What can hang from each mark
G: E K L
K: G Y
L: R
Y: E K L
E: G Y
R: L

Known rows, with every way that one mark hangs from another
{E G}: [ 0.02 -0.15  0.00 -0.14  0.03 -0.24 -0.09  0.00 -0.13  0.03  0.06  0.13
  0.07 -0.15 -0.10 -0.05]
{K {G E} {Y L}}: [ 0.02  0.35  0.38 -0.07 -0.10 -0.13 -0.23 -0.21 -0.44  0.14 -0.10 -0.08
  0.22 -0.01  0.23  0.12]
{E G {Y K L}}: [-0.27  0.14  0.20 -0.15 -0.04 -0.81  0.08 -0.23 -0.25  0.28  0.16  0.33
  0.02 -0.09 -0.05 -0.22]
{G {K Y}}: [ 0.06  0.02  0.24 -0.01 -0.15 -0.16 -0.16 -0.21 -0.13  0.27 -0.06 -0.11
  0.01  0.03  0.31 -0.15]
{G {E Y} L}: [-0.33  0.01  0.37 -0.27  0.04 -0.45 -0.02 -0.23 -0.25 -0.13 -0.10  0.23
 -0.04 -0.18  0.09  0.07]
{E {G K {L R}} Y}: [-0.32 -0.17  0.27 -0.24  0.08 -0.69 -0.02 -0.44 -0.22  0.09  0.07  0.25
 -0.09 -0.23 -0.04 -0.27]
{G {L R}}: [-0.15  0.00  0.17 -0.30  0.19 -0.21 -0.10 -0.20 -0.15 -0.21 -0.11 -0.15
  0.05 -0.34 -0.15 -0.04]
{Y E K}: [-0.01  0.20  0.09 -0.11 -0.09 -0.36  0.08 -0.21 -0.21  0.02 -0.03  0.11
  0.13 -0.01 -0.08 -0.12]
{Y {E {G {L R}}} K}: [-0.13  0.07  0.08 -0.19 -0.01 -0.58 -0.02 -0.32 -0.29 -0.12  0.00  0.15
  0.16 -0.15 -0.24 -0.16]
{E G {Y K}}: [-0.13  0.04  0.17 -0.10  0.04 -0.63  0.22 -0.22 -0.21  0.18  0.16  0.35
  0.07  0.02 -0.05 -0.29]
{E {Y K L}}: [-0.24  0.30  0.28 -0.15 -0.04 -0.61  0.17 -0.21 -0.19  0.29  0.06  0.18
 -0.01 -0.05  0.07 -0.18]
{E {G {L R}} {Y K}}: [-0.26  0.02  0.24 -0.21  0.15 -0.75  0.16 -0.37 -0.27  0.01  0.12  0.26
  0.08 -0.14 -0.18 -0.31]
{G E L}: [-0.21 -0.05  0.26 -0.18  0.02 -0.28 -0.14 -0.11 -0.20 -0.24 -0.16  0.04
  0.05 -0.20  0.06  0.19]
{R L}: [-0.11  0.03 -0.02 -0.26  0.16 -0.09  0.03 -0.07 -0.08  0.06 -0.05 -0.15
  0.15 -0.05  0.13  0.08]
{G L}: [-0.05  0.00  0.17 -0.21  0.13 -0.24 -0.04 -0.16 -0.17 -0.08 -0.07 -0.06
  0.03 -0.25 -0.07  0.03]
{E {Y {K G} L}}: [-0.15  0.34  0.32 -0.07  0.01 -0.57  0.23 -0.30 -0.26  0.28  0.06  0.13
  0.07 -0.01  0.06 -0.14]
{Y {E {G K L}}}: [-0.13 -0.13  0.09 -0.28 -0.06 -0.44 -0.22 -0.31 -0.26  0.01 -0.04  0.23
 -0.06 -0.27 -0.10 -0.05]
{Y E {K G} L}: [-0.09  0.39  0.19 -0.07 -0.13 -0.56 -0.02 -0.34 -0.37  0.14 -0.05  0.01
  0.18 -0.11 -0.07  0.03]
{E {G K} Y}: [-0.18 -0.15  0.20 -0.13 -0.02 -0.57  0.04 -0.29 -0.16  0.27  0.12  0.34
 -0.10 -0.07  0.08 -0.25]

Rows
[ 0.14  0.27  0.36 -0.15  0.16 -0.03 -0.09 -0.39 -0.44 -0.02 -0.08 -0.22
  0.27 -0.09  0.01 -0.08] => {K {G {L R}} Y}
[-0.40  0.02  0.08 -0.41 -0.16 -0.58 -0.45 -0.28 -0.24  0.06 -0.07  0.14
 -0.12 -0.45 -0.14 -0.06] => {Y {E {G K}} {L R}}
[-0.05  0.15  0.18 -0.41 -0.05 -0.22 -0.32 -0.25 -0.37  0.04 -0.04  0.14
  0.06 -0.19 -0.06 -0.20] => {K {Y {E {G {L R}}}}}
[ 0.08  0.08  0.23 -0.09  0.25 -0.07  0.06 -0.30 -0.27 -0.15 -0.09 -0.22
  0.21 -0.19 -0.12  0.06] => {K {G {L R}}}
[-0.23  0.29  0.14 -0.09 -0.06 -0.50 -0.05 -0.10 -0.12  0.04 -0.04 -0.22
  0.16 -0.17 -0.05 -0.09] => {Y K {L R}}
[-0.11 -0.06  0.05 -0.37  0.00 -0.37 -0.20 -0.23 -0.29 -0.06 -0.03  0.28
 -0.03 -0.30 -0.21 -0.03] => {Y {E {G L}}}
[ 0.00  0.15  0.18 -0.36 -0.08 -0.24 -0.29 -0.23 -0.39  0.11 -0.02  0.19
  0.05 -0.15 -0.02 -0.16] => {K {Y {E {G L}}}}
[-0.19  0.01  0.33 -0.26 -0.03 -0.38 -0.30 -0.50 -0.27 -0.01 -0.15 -0.14
 -0.02 -0.25  0.09 -0.20] => {G {K {Y E}} {L R}}
[-0.10  0.33  0.21 -0.39 -0.19 -0.26 -0.38 -0.18 -0.36  0.24 -0.07  0.11
 -0.02 -0.20  0.08 -0.09] => {K {Y E L}}
[-0.04 -0.16  0.18 -0.08 -0.03 -0.47 -0.21 -0.28 -0.25  0.10  0.03  0.04
  0.04 -0.14  0.04 -0.12] => {E {G {K Y} L}}
[ 0.08  0.30  0.35 -0.29  0.10 -0.10 -0.17 -0.49 -0.52 -0.04 -0.11 -0.07
  0.21 -0.16 -0.06 -0.09] => {K {G {L R}} {Y E}}
[-0.40 -0.05  0.23 -0.25 -0.05 -0.73 -0.13 -0.33 -0.18  0.27  0.08  0.26
 -0.14 -0.25  0.03 -0.23] => {E {G K} {Y {L R}}}
[-0.19  0.26  0.17 -0.45 -0.15 -0.33 -0.46 -0.21 -0.37  0.14 -0.05  0.12
  0.01 -0.28 -0.04 -0.16] => {K {Y {E G} {L R}}}
[-0.08  0.33  0.26  0.13 -0.10 -0.49  0.05 -0.16 -0.26  0.09 -0.04 -0.15
  0.27  0.01  0.09  0.13] => {Y {K {G E}} L}
[-0.27 -0.10  0.35 -0.03 -0.18 -0.38 -0.04 -0.23 -0.08  0.13 -0.10  0.18
 -0.10  0.02  0.39 -0.02] => {G {E Y} K}
[-0.04 -0.01  0.34 -0.07 -0.05 -0.37 -0.18 -0.39 -0.23  0.15 -0.09 -0.15
  0.00 -0.10  0.22 -0.11] => {G {K Y} L}
[-0.12 -0.16  0.18 -0.15  0.02 -0.44 -0.26 -0.31 -0.23  0.01  0.00 -0.02
  0.05 -0.21 -0.01 -0.17] => {E {G {K Y} {L R}}}
